What can hang from each mark:
k_133: k_447 k_797 k_972
k_447: k_141
k_797: k_133 k_447 k_972
k_141: k_447 k_646
k_646: k_141 k_447
k_972: k_133 k_141 k_447 k_646

Every row comes from one small tree of marks. The marks that hang from a mark follow it in brackets, in the order of their numbers. Every link used is in the known rows. Which tree was each row made from?
In the rows, 128 means zero.
Known rows:
k_133(k_797 k_972(k_141(k_447) k_646)): [181  99 144 165 154 151 128 169 123 174 135 128 122 123  62 173 129  83
  97 161 146 134  74]
k_972(k_133): [148 109 140 131 151 152 140 167 130 164 139 126 114 115 136 173 140  97
 105 131 141 102  97]
k_797(k_133(k_972) k_447): [178  96 137 100 149 146 131 163 119 167 145  92 118 151 118 164 172 101
  98 113 140 144  69]
k_646(k_141 k_447): [157 111 137 123 148 149 138 166 121 153 104  98  99 105 144 160 134  94
 102 118 134  19  91]
k_141(k_646): [117 104 144 132 151 153 134 174 127 161 153 104 116 116 117 156 146  99
 110 142 137 119  86]
k_797(k_972(k_141)): [168  93 135 147 156 151 133 169 123 151 171 122 138 105  85 162 149  93
 106 123 141 115  86]
k_133(k_797): [142  84 132 130 144 156 143 176 130 161 110 127 127 120 110 161 148  94
  89 126 141 125  96]
k_133(k_972(k_447)): [167  86 136 131 155 150 123 171 128 171 143 127 118 122 135 160 131  89
 109 130 136 129  87]
k_972(k_133(k_797) k_646(k_141 k_447)): [179 128 151 153 149 157 151 159 120 166 106 131  87 106 139 188 129  90
  94 147 153  16  78]
k_133(k_447(k_141(k_646)) k_797 k_972): [165  96 149 162 149 167 115 174 125 184 135 116  90 126  99 156 149  94
 107 141 145  84  64]
k_797(k_447(k_141(k_646)) k_972): [159 103 150 139 160 155 132 173 120 150 198  85 136 118 134 145 170 100
 119 135 141  96  59]
k_972(k_133(k_797) k_447(k_141) k_646): [173  90 154 165 160 168 147 165 128 171 151 163 111 110 161 180 129  87
 114 164 156  53  90]
k_133(k_797 k_972(k_141 k_447 k_646)): [182  81 144 164 157 160 132 168 122 176 151 159 114 118  81 179 124  81
 106 158 153 122  79]
k_972(k_133(k_797) k_141(k_646) k_447): [152  82 156 158 155 162 148 163 124 164 174 141 115 108 101 187 130  87
 115 159 157 105  82]
k_646(k_447): [147 105 135 117 149 149 139 169 127 155 113 104 107 117 125 159 134  95
 104 122 133  72  92]
k_646(k_141): [146 103 135 128 148 152 134 169 124 157 126 112 114 105 142 157 141  96
 100 121 134  63  98]
k_797(k_133 k_447 k_972(k_141(k_646))): [172  95 148 125 156 148 143 160 111 147 209  80 134 129  79 168 180 102
 114 130 150 130  55]
k_133(k_447(k_141(k_646)) k_797): [141  90 149 152 149 167 131 174 126 169 136 114 100 120 104 156 151  95
 109 145 147  69  71]
k_133(k_447(k_141) k_972): [175 101 140 143 154 161 109 172 127 180 131 118  92 125 117 152 141  93
 111 125 136  69  79]
k_972(k_141): [140  88 136 132 153 154 135 171 126 154 150 127 120 109  88 164 136  92
 108 128 138 102 101]
k_447(k_141(k_646)): [124  97 150 142 157 161 128 174 128 163 164 106 110 110 142 146 147  99
 119 143 137  68  91]
k_797(k_133): [149  88 135 110 147 150 141 165 124 159 134 105 117 129 131 161 159 104
  99 119 139 107  99]
k_797(k_447): [141  97 133 105 150 148 141 173 124 151 142 105 130 130 118 159 153  96
 103 123 137 137  78]

Write each row's tree:
[191 109 145 140 153 156 122 157 115 180 156 124  82 135  57 181 145  94
 110 143 151  97  69]  k_797(k_133(k_447 k_972(k_141 k_646)))
[188 109 143 138 158 148 144 162 119 149 195 115 138 115  95 180 158  93
 110 126 150 122  66]  k_797(k_447 k_972(k_133 k_141))
[172  74 147 151 155 165 146 166 132 167 142 148 119 110 165 173 135  88
 110 140 150  60  97]  k_972(k_133(k_797) k_447(k_141))
[190 136 147 160 155 153 136 162 122 168 166 127 109 115 101 181 144  95
 109 150 154 103  63]  k_797(k_972(k_133(k_447) k_646))
[176 114 154 159 156 164 148 163 126 170 123 141  91 112 144 179 130  90
 105 152 152  12  87]  k_972(k_133(k_797) k_646(k_447(k_141)))
[138  85 150 134 152 162 141 176 123 157 157 105 123 128 124 154 164  96
 109 141 144  99  69]  k_133(k_797(k_447(k_141(k_646))))
[186  90 142 111 155 154 125 164 120 168 158  96 111 143 142 156 171 100
 108 114 138  92  73]  k_797(k_133(k_972) k_447(k_141))
[156  78 139 125 151 161 144 176 126 154 135 120 129 127 127 155 160  93
 100 125 142  94  80]  k_133(k_797(k_447(k_141)))
[184 113 140 155 150 152 147 169 121 159 122 123 124 116 103 168 146  92
  93 140 149  89  68]  k_133(k_797(k_972(k_646(k_447))))
[165  90 146 147 153 154 145 171 117 149 187 103 145 120  62 167 169  93
 103 137 151 151  52]  k_133(k_797(k_447 k_972(k_141(k_646))))
[178 102 151 138 155 149 140 157 113 151 181  80 110 115  87 169 161 100
 113 130 147  69  68]  k_797(k_133 k_972(k_141(k_646(k_447))))
[191 118 144 121 151 149 130 159 110 170 149 100 101 138 131 171 163  98
 100 133 145  86  61]  k_797(k_133(k_972(k_646(k_141))) k_447)
[166  90 148 149 155 160 140 175 120 153 177  98 141 122 120 151 177  97
 106 135 148 111  55]  k_133(k_797(k_447(k_141(k_646)) k_972))
[164  83 142 101 154 154 141 164 121 153 155  96 120 137 149 156 172 103
 109 117 140  76  84]  k_797(k_133 k_447(k_141))
[198 121 150 165 161 152 141 158 119 161 175 133 121  95 164 181 134  90
 112 152 153  55  74]  k_797(k_972(k_133 k_447 k_646(k_141)))
[198 107 148 150 156 158 132 161 117 165 167 109 107 123 120 163 164 102
 111 138 151  54  67]  k_797(k_133(k_447(k_141)) k_972(k_646))
[178  77 137 148 159 151 137 167 122 149 185 127 143 100 105 166 139  87
 117 131 144 113  84]  k_797(k_972(k_141 k_447))
[186  99 142 147 158 149 142 163 127 158 174 125 138 107 151 173 140  93
 112 133 147 113  82]  k_797(k_972(k_133 k_447))
[164 101 152 155 163 156 145 159 124 163 176 158 108 104 115 191 116  85
 123 166 154  79  90]  k_972(k_133 k_141 k_447 k_646)
[194  92 140 134 153 157 130 162 120 160 159  95 114 123 127 156 172 103
 109 114 144  58  73]  k_797(k_133(k_447(k_141)) k_972)
[177  88 138 128 153 151 125 161 120 172 154 115 106 130  91 169 154  97
 101 118 141 109  90]  k_797(k_133(k_972(k_141)))
[178 114 142 149 149 154 132 169 123 178 104 131  95 129 101 170 133  88
  92 144 144  93  71]  k_133(k_797 k_972(k_646(k_447)))
[163  86 145 141 159 155 143 160 127 159 170 145 116 104 121 185 124  87
 120 142 148  88  98]  k_972(k_133 k_141 k_447)
